Each row was made from one small tree. Brackets hold a mark, then the marks that hang from it, in the order of their numbers. Every link used is in the known rows. Write each row's tree.
Known rows:
(j461 (j730 (j21 j873))): [-10.8  26.8 -19.0   6.2  24.9 -15.1 -28.8 -22.0 -18.6  15.6 -28.3   1.7
 -29.6 -10.3 -22.2  25.2  19.1  -6.4 -32.0  21.8   4.4  14.2   4.2  18.3]
(j627 j11 (j21 j730 j873 j948)): [-16.0  41.7 -35.7   9.1  18.0 -10.7 -73.8 -17.0 -34.5  -4.2 -81.2 -20.1
 -42.7 -17.5 -30.1  38.5  -4.8  17.6 -19.7   9.9 -21.2  12.6  19.0 -14.0]
(j21 j730 (j873 j368) (j948 j11)): [-21.9  67.2 -37.5  33.2   8.8 -37.8 -68.0  -7.5 -52.3  11.9 -27.1   0.7
 -12.6  -9.0 -22.5  25.4  20.8   4.4  17.1  28.5 -28.4  23.6   3.6  11.5]
(j948 (j11 j627) (j21 j730)): [ 12.8  41.4 -14.3   9.8 -11.5 -36.1  -8.6 -39.0  -6.1  17.9  13.8 -24.0
 -28.2  -6.8   6.2  22.5  15.9 -18.5  33.0   8.5   8.0  45.4   0.4  -4.3]
(j11 (j627 (j21 j730 j873))): [-10.3  44.9 -37.7  -0.8   8.1 -23.2 -58.7 -27.4 -42.9  -9.0 -51.4 -45.3
 -37.8 -23.8 -35.6  27.9   3.1  29.0  -1.6   9.4   9.3  29.1   1.9 -25.8]
(j461 (j730 (j21 j873 j948))): [-24.3  40.2 -27.2   6.1  31.5  -9.6 -55.3 -14.5 -33.7  16.3 -43.5   0.0
 -27.7  -7.0 -39.8  24.8  12.2   9.4 -30.7  34.2   1.1  -1.6  12.6  12.0]
(j948 (j11 j627) (j21 j730 j873)): [ 12.4  59.9 -23.4   6.4   6.8 -35.6 -27.3 -37.7 -26.7  30.3  -5.2 -37.9
 -30.6 -11.1 -11.4  29.0  16.2 -13.2  26.5  17.4  14.0  52.7  -1.9  -6.1]
(j627 j11 (j21 j730 j948)): [-16.6  25.1 -25.9  12.3   1.6 -10.1 -56.8 -17.4 -11.6 -19.2 -65.1   1.3
 -35.2 -13.4 -10.6  28.7  -4.6   5.9 -15.1   0.5 -25.5  10.3  21.1 -16.7]
(j627 j11 (j21 (j873 j368) j948)): [-27.4  36.9 -42.1  12.1   8.2 -16.9 -71.8  20.8 -30.9  -7.1 -65.5 -21.5
 -15.1   7.8  -1.6  43.7   5.5  28.8 -22.0  -2.5 -21.2  10.5  28.8  -1.1]
(j730 (j21 j873 j948)): [-13.4  50.3 -31.9  -4.8  29.5   7.8 -48.9  10.6 -29.4  12.4 -39.2 -16.8
 -29.3   1.4 -32.8  12.8  -1.1  14.7 -23.5  30.7   1.5   0.0   8.1 -11.3]
(j21 j730 (j873 j368) j948): [-17.9  55.8 -61.4  23.4  -2.6 -19.8 -78.6  -1.5 -57.4   0.4 -24.2 -10.6
   3.7 -11.5 -37.0  34.1  10.1  11.0   6.1  27.7 -18.7   9.7   6.3   2.3]
(j21 j730 (j948 (j11 j627))): [-21.7  48.9  -1.5   9.2   0.3 -33.3 -41.0 -24.7 -27.6   2.8 -30.1  -5.0
 -23.8 -10.4 -18.7  10.4   8.6  -0.7  25.4  14.9  -5.0  13.7  -3.6  -2.1]
(j461 (j730 (j21 j873 (j948 j11)))): [-25.2  54.1  -3.8  17.6  36.8 -22.8 -46.7 -20.7 -28.3  26.6 -44.2  14.0
 -42.5  -3.0 -18.9  14.1  26.0  -5.2 -13.7  33.0  -3.4  11.3   7.8  17.3]
(j11 (j627 j21)): [-12.8  16.1  -6.9 -10.0  -8.1  -9.9 -18.7  -9.9  -8.0 -14.6 -30.7 -30.1
 -25.6  -5.2   4.9   9.0  -1.5  18.2  -3.5  -6.9  12.5  16.6  10.5 -19.5]
(j627 j11 j21): [ -1.9  -3.7   1.3  -1.5   2.7  -6.3 -12.6   2.2  12.8 -14.7 -46.3  -5.1
 -31.3   1.8  15.6  18.2   0.6   7.0 -21.7 -18.5 -11.5  12.7  16.9  -9.9]
(j627 (j21 (j948 j11))): [-13.9  33.5   6.8  19.2   6.8 -10.0 -26.8  -6.2 -15.3  -8.3 -45.0   0.3
 -41.4  -6.8  19.4  -2.9   0.1   9.4   4.5   9.4  -9.3  11.4  19.5 -10.3]
(j549 j21): [  1.6  19.1 -11.5   2.7  -8.2   0.0 -15.9  -9.7   4.6  20.5  -2.8 -25.8
 -18.5   8.9   1.0 -14.1   1.8  -0.1  -2.7 -12.2  22.9 -10.6  -3.7  -9.2]
(j21 j948): [-13.3   8.9  -6.8   1.3   0.1   4.5 -25.6   6.0 -11.9  -3.0 -12.8   2.3
  -0.9   3.0 -14.2  -1.6  -9.6   6.9  -0.2  10.9  -2.7 -13.7   7.5   1.3]
(j549 (j21 (j948 j11))): [ -9.9  44.4   5.6  12.5   4.3  -9.5 -31.6 -16.9 -10.8  26.7 -22.7 -15.9
 -35.6  11.6   5.8 -22.3   7.3  -0.6   8.5  -1.3  13.5 -11.5   2.6  -0.8]

Write each row's tree:
[-21.9  76.6 -31.2  19.3  21.0 -26.1 -53.0  17.5 -37.9  15.1 -29.8  -6.9
 -26.9  11.5  -6.7  22.4  27.5   6.8  -4.2  27.8 -13.8  22.2  13.5   4.0] : (j730 (j21 (j873 j368) (j948 j11)))
[-21.6  37.6   5.8  24.9  18.1 -27.2 -26.7 -26.5  -6.4  10.1 -29.9  33.0
 -39.3  -2.8   0.2   6.2  21.7 -17.6  -8.9  22.8  -6.8   3.5  11.3  17.9] : (j461 (j730 (j21 (j948 j11))))
[-13.3  63.3 -25.5  24.0  23.7 -21.1 -64.2 -27.9 -49.5  -0.4 -69.4 -14.1
 -51.0 -28.6 -20.7  13.3   6.0   9.1   6.6  26.7 -11.0  32.0  10.3 -18.2] : (j627 (j21 j730 j873 (j948 j11)))
[ -4.7  20.3 -11.7  -6.2  21.1  -7.5 -34.1   3.5  -8.4   3.1 -62.8 -19.2
 -33.7  -4.1   0.8  27.7   4.8  13.4 -28.4  -8.4  -5.1  16.2  15.1 -11.7] : (j627 j11 (j21 j873))
[-24.6  58.2 -21.9  19.2  11.7 -26.3 -53.2  12.7 -43.9  16.7 -22.6  -3.1
  -5.1   3.7  -1.2  18.1  21.7  12.3   9.8  15.9 -11.7  12.1   6.6  16.1] : (j21 (j873 j368) (j948 j11))
[-16.9  66.3  -6.1  11.8  -4.4 -33.2 -59.1 -35.0 -24.2  23.6 -29.7 -32.7
 -45.3  -1.7 -21.2  -7.7  11.7  -1.3  24.2   4.3  17.6   2.8  -0.9  -8.4] : (j549 (j21 j730 (j948 (j11 j627))))
[-26.4  56.9 -46.6  -3.8   6.1 -17.4 -82.5 -20.5 -56.3  -6.4 -65.9 -43.7
 -40.9 -21.9 -43.1  25.9  -4.1  33.9  -6.5  21.3   4.1  15.1  12.2 -23.9] : (j11 (j627 (j21 j730 j873 j948)))
[ -5.8  39.8 -39.1  16.7  -7.2  -7.8 -58.6 -33.5 -23.3  15.9 -22.2 -23.8
 -24.4  -4.6 -31.3  -8.5  -8.5   1.3   2.2   8.6   7.9 -16.9   1.6 -14.1] : (j549 (j21 j730 j948))
[-24.7  43.0 -41.3  -0.2  -0.4 -28.7 -53.5   5.7 -42.8  -9.7 -36.2 -45.1
 -15.6  -2.1   0.7  33.9  16.2  39.5  -6.4  -3.1   5.3  24.5  14.3 -11.4] : (j11 (j627 (j21 (j873 j368))))
[-11.1  63.8 -13.9   7.2  13.7 -39.1 -47.5 -33.9 -40.4   2.6 -58.4 -31.8
 -56.1 -26.2 -17.1  24.3  15.4  10.9  11.8  12.7   7.1  42.6  -1.9 -17.3] : (j948 (j11 (j627 (j21 j730 j873))))
[ 24.1  32.0 -16.4  26.2  -2.7 -23.0   0.2 -40.4  -3.1  16.4  17.0   1.5
 -23.4 -13.3   9.1   8.4  14.3 -31.3  27.2   8.3  -4.4  46.2   2.1  -1.4] : (j948 j11 (j21 j730))
[-20.5  59.4 -55.1   7.7  13.1  -9.8 -63.5  22.5 -38.5   8.3 -24.1 -15.2
 -11.2   8.7 -24.5  28.9   9.5  20.3 -17.5  26.7  -9.0   6.5  19.5  -5.0] : (j730 (j21 (j873 j368) j948))
[ 18.7  38.0  -7.8  10.1  14.1 -12.9  -2.0 -15.1  -9.9  37.8   3.5 -22.6
 -23.9  -3.1  13.4  10.2  13.3 -11.3  12.4  10.3   9.7  38.1   5.4   6.0] : (j948 j11 (j21 j873))
[-14.2  58.9 -17.4  16.4  21.6 -19.9 -52.3 -19.5 -45.2  18.2 -39.6  -3.7
 -30.2 -18.9 -33.1  11.7   8.2  -2.8  16.0  29.1 -12.6  17.0  -6.3   7.0] : (j21 j730 j873 (j948 j11))
[ -5.9  24.2 -36.1  21.6  -0.3  -6.0 -57.5 -27.0 -31.1 -23.7 -49.0  -2.8
 -32.2 -20.2 -17.8   5.4 -12.7  13.6   0.2  18.2 -14.3   9.2  17.1 -22.1] : (j627 (j21 j730 j948))
[-12.7  54.6  -3.5  10.3  29.3 -11.0 -47.5  -3.9 -35.4   8.7 -64.6 -20.3
 -48.7 -12.0  -4.0   3.7   3.8  22.8  -2.6  18.2  -3.4  16.1  13.2  -8.9] : (j627 (j21 j873 (j948 j11)))
[  4.8  37.1 -42.6  10.5  12.4  -8.6 -50.7 -30.9 -42.3  -7.8 -50.0 -18.2
 -40.3 -31.1 -25.6  17.0  -1.2  16.5  -9.3  15.5  -7.7  27.8   4.8 -25.4] : (j627 (j21 j730 j873))
[-20.2  55.5 -58.6  15.1  -2.2 -39.6 -73.0 -16.6 -56.8 -15.5 -41.3 -39.8
 -22.2 -14.4 -18.8  44.2  12.6  30.6   0.7  11.5  -3.5  36.5  11.2 -16.0] : (j11 (j627 (j21 j730 (j873 j368))))
[-12.2  46.9 -42.8   7.9  13.7  -4.8 -62.4 -13.3 -48.3   6.2 -35.1 -13.4
 -12.8 -16.8 -46.6  16.4  -4.8  10.9   0.3  30.9 -10.0   2.2   1.5  -5.1] : (j21 j730 j873 j948)
[-33.7  51.5 -51.8  22.9  14.8 -26.5 -71.3  -1.9 -41.3   8.2 -29.9   3.8
 -11.4   1.4 -25.1  38.9  22.5   8.2 -28.6  31.9 -11.7   4.3  21.1  21.0] : (j461 (j730 (j21 (j873 j368) j948)))
[-37.9  54.4 -48.5   0.9   1.5 -23.6 -79.2  11.0 -54.6  -7.0 -47.3 -42.8
 -15.6   4.6 -11.3  34.2   7.9  48.9 -10.9  10.1   0.0  11.1  23.5  -7.7] : (j11 (j627 (j21 (j873 j368) j948)))
[-14.6  31.6 -16.2 -14.5   7.9 -12.1 -39.3  -5.5 -30.4  -1.3 -50.1 -48.4
 -32.0  -7.8 -12.6  17.9  -1.4  34.1 -10.9   1.3  18.6  17.9   5.6 -14.1] : (j11 (j627 (j21 j873)))
[  7.3  47.3 -42.8  10.7   1.5 -10.1 -51.4 -32.5 -33.7  23.8 -23.5 -40.3
 -31.2 -14.9 -38.7   2.0   3.9   4.6  -3.3   6.1  13.5   5.3 -10.8 -12.8] : (j549 (j21 j730 j873))
[-21.2  37.6  20.5  -5.9   7.7 -23.8 -24.3   0.7 -16.1  13.2 -18.1 -11.1
 -13.6   4.4  -1.0   3.0   7.6   7.0  17.0   7.0   9.7   3.1   4.0   2.0] : (j21 (j948 (j11 j627)))
[ -9.9  43.8 -57.4  23.6  -0.5 -28.8 -54.2  -9.5 -44.4  -0.1  -8.6 -10.5
   4.0 -14.1 -26.3  33.0  17.1   4.3   8.2  18.0 -16.5  25.8   2.0   1.6] : (j21 j730 (j873 j368))
[-27.8  54.6   6.4 -10.1  22.6 -23.6 -44.5   3.6 -35.4  24.6 -36.0 -28.2
 -21.0   0.3 -18.8   9.8  10.4  23.5  12.4  14.6  10.7   7.2  -0.6   5.4] : (j21 j873 (j948 (j11 j627)))
[ -7.7  44.0 -11.7  28.8   5.0 -22.0 -44.3 -33.4 -32.2 -16.3 -49.2  10.5
 -50.2 -19.1  -0.6   5.2   2.9   3.4  11.5  15.7 -18.6  22.9  10.9 -15.6] : (j627 (j21 j730 (j948 j11)))
[-12.0  66.6 -10.3   3.1  35.1 -12.1 -40.7   5.8 -28.1  24.7 -41.4  -6.7
 -47.8   2.0 -18.8   9.3  12.7   5.8  -7.4  31.7  -2.0  11.4   4.4  -4.8] : (j730 (j21 j873 (j948 j11)))
[ 22.2  33.9 -52.4  12.5   4.2  -6.3 -31.7 -30.7 -24.5  22.1   6.0 -31.0
 -14.4 -16.5 -24.8  26.3   0.1  -6.7   4.5  19.3   3.1  36.7   7.6 -10.0] : (j948 (j21 j730 j873))
[  9.5  61.3 -53.2  40.4  -3.8 -36.9 -37.0 -26.7 -35.6  21.2  12.7 -15.4
 -16.4 -12.0   3.1  36.9  26.8 -17.4  26.5  16.7 -10.1  57.7   8.0   4.0] : (j948 j11 (j21 j730 (j873 j368)))
[ -8.3  58.5 -47.7   9.6   6.1  -3.3 -81.1 -27.0 -45.7  26.4 -36.5 -41.3
 -33.3  -8.7 -53.5   0.7  -4.7  12.2  -2.7  17.9  10.8  -8.9   0.0 -11.1] : (j549 (j21 j730 j873 j948))
